Known rows, with every way that one mark hangs from another:
{goris daki {fefe repi}}: [ 16 -10 -27   3  -4   3   0   0  15 -38  10 -11   2  -8   4 -10   2   6
 -10  17  51  -6 -11  -1  10  24]
{dinid {duto patup}}: [ -4  14  15   2  16  -5 -17   3  39   5  -2 -12   5  -1   5  -9   4   6
   5   0   2  -6  -3  14   7   3]
{dedog {duto dinid} repi}: [ -5  -4  -2  11  -4 -38   4   7 -12  22  21  -5  10   0 -22  33 -11  -4
  15 -24  35  14  -6   4  -2  -3]
{dedog {duto patup rabog} repi}: [ -5  -7  -3   1  13 -19   3   0 -23  17  24   6  17   4 -21  24  -2  -3
  27 -17   0  -5  -8   4   4 -11]
{fefe {goris daki} {repi {dedog duto}}}: [  4 -10   9  20 -21  -4   6  -4 -28  25  31   8  -9 -13   0  25  -5   9
  -7  -1  34  -3 -30  -2 -12  15]
{daki {goris {fefe {repi dedog}}}}: [ -6   9   2   9  -8  -7 -12  -4  20 -13   0  -4 -19 -12  17   7   9  -4
  -5  24  37   9  -1  11   6  21]
{dedog repi}: [  3   6  17   3   6 -36  -3   5  18  22   7  -3  23  -2 -15   9   2 -10
   8  -2  43   1   1  20  -2   8]
{dinid {duto gisibiz patup rabog}}: [-18  12   8  -5  11  15  -9   1  22  -9  -8   1  -3  11  11 -28  10   6
   7   1 -42 -12   3  10   7 -19]
{rabog {duto {dedog repi} dinid gisibiz}}: [  3  -3   9  -8  -2  17  -1   1 -10 -22   0  -5 -10   8  -1   0  10  -2
  -1 -21  -3   6  12  -4 -15 -12]
{daki {goris fefe}}: [ -3   9  -8   2   4 -16  -6   2  28 -26   5 -16   5  -8   1   0   9   3
  -4  15  35  18  10  13   8  12]
{repi fefe}: [  4  10  -3   1   6 -31   7   2  31  18 -15  -8  14  -3  -5   0  -5  -5
 -11  17  29   6   1  15   8  13]
{goris daki {fefe {repi {dedog {duto dinid}}}}}: [  2 -26 -32  10 -19   4   1   0 -14  -7  15 -10 -26  -9   2  26  -8   6
  -7  12  39   6 -19  -6  15  20]
{gisibiz {duto dedog dinid}}: [ 18  -6 -15 -11 -10  -6  -1   1  36  23 -23   1  -3  -5   6 -18  -6  -4
 -16  -2 -19   5  10  -1  -7  -1]
{dedog {duto dinid rabog}}: [  0 -16 -21   2  -4 -26  18   3   0  11  11  -1  -4  -1  -7  19  -2   1
   0  -9  -8   4  -7  22   2 -15]
{dinid duto}: [ -2  14  17   1  11 -26 -14   5  50  18   1 -18   7  -6   4  -2  11   4
  -6   0  27   4  -5  38   5   8]
{duto dedog dinid gisibiz patup rabog}: [  2 -15 -20 -12   1  41  11  -1 -18 -42 -26  14  -9  17  12 -33  -6  -4
   4  -2 -82 -19  17 -24  -2 -27]
{rabog {duto dedog dinid gisibiz}}: [  7  -3  -1 -10  -6  25   7  -1   3 -25 -13  -8 -16   5  10 -15  10   7
 -14 -13 -21   3  13  -9 -12 -16]
{goris daki}: [ 13 -14  -8   1  -2 -14   3   3  27   2   8  -9  17  -3  -4 -14   3   4
 -14  11  32  -5  -2  22   1   8]
{daki {goris {fefe repi}}}: [  2  15 -12   8  -3 -10  -7  -3  18 -43   8  -7  -3  -8  12  -1   7   1
  -1  12  40  11  -1   3   1  12]
{rabog {duto dedog gisibiz}}: [ 11   7  12 -15   2  18   4  -5  13 -12 -11 -10   1   2   6 -17  16   9
 -14 -14  -6   2  13  -6  -9 -11]
{daki {goris {fefe {repi {dedog duto}}}}}: [-10  10  -5  12 -10 -17  -9  -6  -5   0  16  -7 -16 -15   5  31   2   4
   1   3  43  21 -10  -2  10  15]
{goris daki fefe}: [ 13 -15 -22  -4   3  -3   1   4  28 -21   6 -20  10  -8  -4  -8   7   8
 -14  20  44   2   1  10  18  22]
{dinid {duto dedog gisibiz patup}}: [ -5  18  14  -7  14  32 -18   0  10 -26 -19  -4   4   8  13 -32   2   7
   4 -13 -39  -8  12 -26   5 -11]
{repi dedog fefe}: [ -3   4  12   3   0 -27   2   1  28  48 -25  -4  -1  -7   1   9  -5 -11
 -16  31  27   4   1  25  13  21]
{dedog duto repi}: [ -1   7  10   7   5 -45   0   3  -6  34  24  -6  26  -5 -27  31  -4  -1
  16 -25  50  11  -8   6   0   3]
{duto {dedog repi} dinid gisibiz patup rabog}: [ -5 -14  -9  -7   5  34   3   2 -38 -39 -12  18  -4  20   1 -19  -5 -13
  18  -8 -65 -15  16 -21  -3 -23]
{dinid {duto dedog}}: [ 11   7  13  -7  17  -4 -17   1  34  -3  -7 -18   5  -5  11  -7  11   1
 -10  -7   3   0   5  24   3   8]
{repi {dedog {duto dinid patup rabog}} fefe}: [-16 -17 -21   4  -1  -4  11  -1 -20  29 -12   4 -25   2  -3  27 -15  -6
   3  20 -28   0  -9  10  18  -4]
{dinid {duto patup rabog}}: [ -7   1   5  -5  20  -1 -10   1  31   1   2  -7  -3   2   9 -10  13   2
   5   8 -24 -13  -4  38   8  -5]

Rows:
[  5  -4  -4 -10   0  47   4  -3  -9 -35 -18  -2 -15  11  12 -24   2  10
   0 -14 -44  -6  13 -29 -11 -21]  {rabog {duto dedog dinid gisibiz patup}}
[  4   6  10  11 -12 -29   1  -6   2  43   5   1  -3 -10  -1  25  -7   0
  -1  -7  36   1 -19   0   1   7]  {fefe {repi {dedog duto}}}
[ -8  -9   2  15 -11 -12   8   1 -21  39  19  -2  -5 -13 -10  33  -9   5
 -13  17  30  12 -18  10   3  22]  {repi {dedog duto} {fefe {goris daki}}}
[  3  10  16  -7   3   0  -4   1 -10  -8  -7   5  22   7  -7 -13   0  -9
   6 -16   1  -1  17 -20  -5  -5]  {duto {dedog repi} gisibiz}
[  7   7  11  -7  22  18 -21   0  18 -16  -8 -12   6   1  11 -15   4   4
   3  -6 -20  -9   3   3   5   4]  {dinid {duto dedog patup}}
[  8 -10  15  16 -20   3   5  -3  -7  11  15  10 -12 -10  12   1   3   0
 -13  19  25 -13 -21  13 -15  22]  {fefe {goris daki} {repi dedog}}
[ -4  15  20  13   4 -29   5   6 -10  15  12   5  15  -4 -15  23  -5 -10
   4   9  39   8  -5  11  -8  21]  {dedog {repi {fefe goris}}}
[ -6   3  -3  -6   3  11  10  -1   6  -8 -15  12   8  11   2 -30   1   2
   7   6 -42 -17   9 -11   2 -24]  {duto gisibiz patup rabog}
[-10  -7 -16  -1  -5  18  15   3  -3 -20 -18  14  -9  16   6 -29  -6   0
   8   2 -59 -15   8 -11  -1 -28]  {duto dinid gisibiz patup rabog}
[ 19  -4  20 -10  14  -5  -7  -2   4  -1  10 -16   9  -4  -5  14  20  -3
   0 -13  32   3   5  24 -10   7]  {rabog {duto {dedog repi}}}
[-22  -6 -12   4  -3   3   9   3 -41  -3  11  16   0  16 -17  10 -12  -2
  28 -22 -33  -2  -1 -24   0 -29]  {dedog {duto dinid gisibiz patup rabog} repi}
[-12  10  17  14  -7 -27   9   0 -14  53   6   2  -4 -12  -9  40 -10   2
  -6   7  28  16 -14   5   2  18]  {repi {dedog duto} {fefe goris}}
[ -2  12  13  -4   1  17   4  -3  17  -3  -7  -5   1   6   2 -21  10  15
   3  -7  -5  -4   5 -15  -6 -17]  {rabog {duto gisibiz patup}}
[  6  -4  -7 -14  10  33   7  -4 -10 -29 -23  14   8  14   8 -35   0  -2
   2  -3 -64 -20  18 -24   2 -23]  {duto dedog gisibiz patup rabog}
[-13  -1 -17  16 -17 -10  -4  -3 -10 -13  14  -6 -32 -11   8  33  -5   2
   1   4  30  22 -10  -3   6  10]  {daki {goris {fefe {repi {dedog {duto dinid}}}}}}
[ 11  -4  -3  -4  -6   3  -6   1  -9  16  10   8  10  -9  -8   2  -4  -6
 -11  11  13  10  -1   1  -9  24]  {gisibiz {duto {dedog {repi {fefe {goris daki}}}}}}
[ 16  -8   0 -19   4 -14  -5  -2  16  33  -3   9  10  -5  -4  -5  10 -14
  -2  -1 -13  -2   6  24  -4  -2]  {gisibiz {duto {dedog repi} rabog}}
[ 21  -3   6 -14  15  25  -3  -6   9 -16  -6 -14   1   0   6 -10  12   8
  -2  -9  -8 -10   6   0  -5  -4]  {rabog {duto dedog patup}}
[-13   4  16 -11  21  29 -20   0 -14 -26  -2   4   2  13   5 -17  11  -6
  18 -11 -50 -13  10  -1   2 -15]  {dinid {duto {dedog repi} gisibiz patup rabog}}
[-15   7 -13   7 -11   5   8   3 -19  -4  -6   7   3  11 -11  -5 -21  11
  15 -24 -26   4   1 -48   1 -26]  {dedog {duto dinid gisibiz patup}}
[ -5   4   5 -14  17  36 -13  -2   2 -31 -16   0  -4  11  17 -33  10   3
   3  -6 -65 -15  12  -5   3 -19]  {dinid {duto dedog gisibiz patup rabog}}
[ 22  -8 -12 -21   1  -8   4  -4  34  28 -18   5   4  -7   7 -21   9  -5
 -17   5 -27  -4   8  22   0  -5]  {gisibiz {duto dedog rabog}}
[ -1  -5   7  -7   3  39  -6   0 -25 -32  -4   0 -11  14   0  -7   3   0
  13 -20 -27  -4  13 -26 -11 -17]  {rabog {duto {dedog repi} dinid gisibiz patup}}
[ -4 -10  10  12 -10  -2   5   2   0  28   2   0  -8 -10   3   9  -3  -3
 -19  38  24   2 -10  25   1  29]  {repi dedog {fefe {goris daki}}}
[  4  14   9  -4   4   9  -8   0 -16  19  -5  17   9  -4  -8   2 -14  -7
   9   1 -15   4   2 -25  -9  15]  {gisibiz {duto {dedog {repi {fefe goris}}} patup}}
[  9 -11   3   4   6   9   0   3 -35 -20  17   1  13  -3  -9  10  -3  -9
  -5   8  20   1  -2   4  -8  24]  {duto {dedog {repi {fefe {goris daki}}}}}
[ -4  -4   6  12  -1 -14   2   6 -19   0  24   2  13  -4 -14  16  -3  -6
  -1  17  43   5 -10  19  -7  24]  {dedog {repi {fefe {goris daki}}}}
[  4  -6   2 -12  25  22 -14  -2  12 -20  -8  -7  -3   3  16 -16  14   0
   2   1 -44 -17   4  25   7  -5]  {dinid {duto dedog patup rabog}}
[-14  -2   8  -2  -9 -16  12  -3  -7  46  -3   7  -5   1  -5   8   2   2
  -4  -2 -13   3  -1   8   8 -17]  {repi {dedog {duto gisibiz rabog}}}
[ -2 -13  -6  -9  -1  12   7   3 -24 -25  -8  13  -4  14  -1 -11   1 -16
   5  -7 -40  -7  17  -1  -6 -19]  {duto {dedog repi} dinid gisibiz rabog}
[-12  15  10  10 -15   7   0  -7 -20  21  -6  15  -3   3   0   0 -16   6
  15 -14  -8  -7 -11 -49   0 -12]  {fefe {repi {dedog {duto gisibiz patup}}}}
[ -9  13  -4   6  -9  17  -5  -6 -20   0  -7   6 -10   0  -1   5 -14  11
  14  -6   9   0  -7 -62  18   1]  {goris {fefe {repi {dedog {duto gisibiz patup}}}}}
[-20  21  -3  12 -17  -2  -6  -6 -15  -6   7   0 -16  -6   5  15  -1   8
   5  -3  24  21  -3 -30   7   1]  {daki {goris {fefe {repi {dedog {duto gisibiz}}}}}}
[-24  12  -9  10  -9 -26   7   7 -27  15   2   3   5   8 -24  24 -19  -5
  12 -15  19  22   0 -26   3  -8]  {dedog {duto dinid gisibiz} {repi fefe}}
[-21  26  16  14  -7 -23   8   4 -41  18  19  10  17   2 -27  29 -13   2
  12 -19  27  21  -6 -29  -7   0]  {dedog {duto gisibiz} {repi {fefe goris}}}
[ 13  -4  -1  14 -14   2   9  -1  -4 -22  23   8   4  -6   7  -7   0   6
  -8   6  26 -12 -20   5 -21  13]  {fefe {goris daki} repi}
[ 19 -18 -23 -17  -7  -1   7  -1  28  17 -19   6 -13  -3  12 -18   2  -7
 -18   7 -45  -3   9  21  -3  -9]  {gisibiz {duto dedog dinid rabog}}
[  2  -4  -5  10  -5  -6  11   3  -2  -4  12  -2   9  -6  -3   2  -3   3
 -17  24  26   2  -9  14  -5  20]  {repi {fefe {goris daki}}}
[ 15 -24 -18 -11   3   5  12   1   2 -20 -14   1  -9   4  11  -9   4 -10
 -12   6 -37 -11  10  24  -2  -8]  {duto dedog dinid rabog}
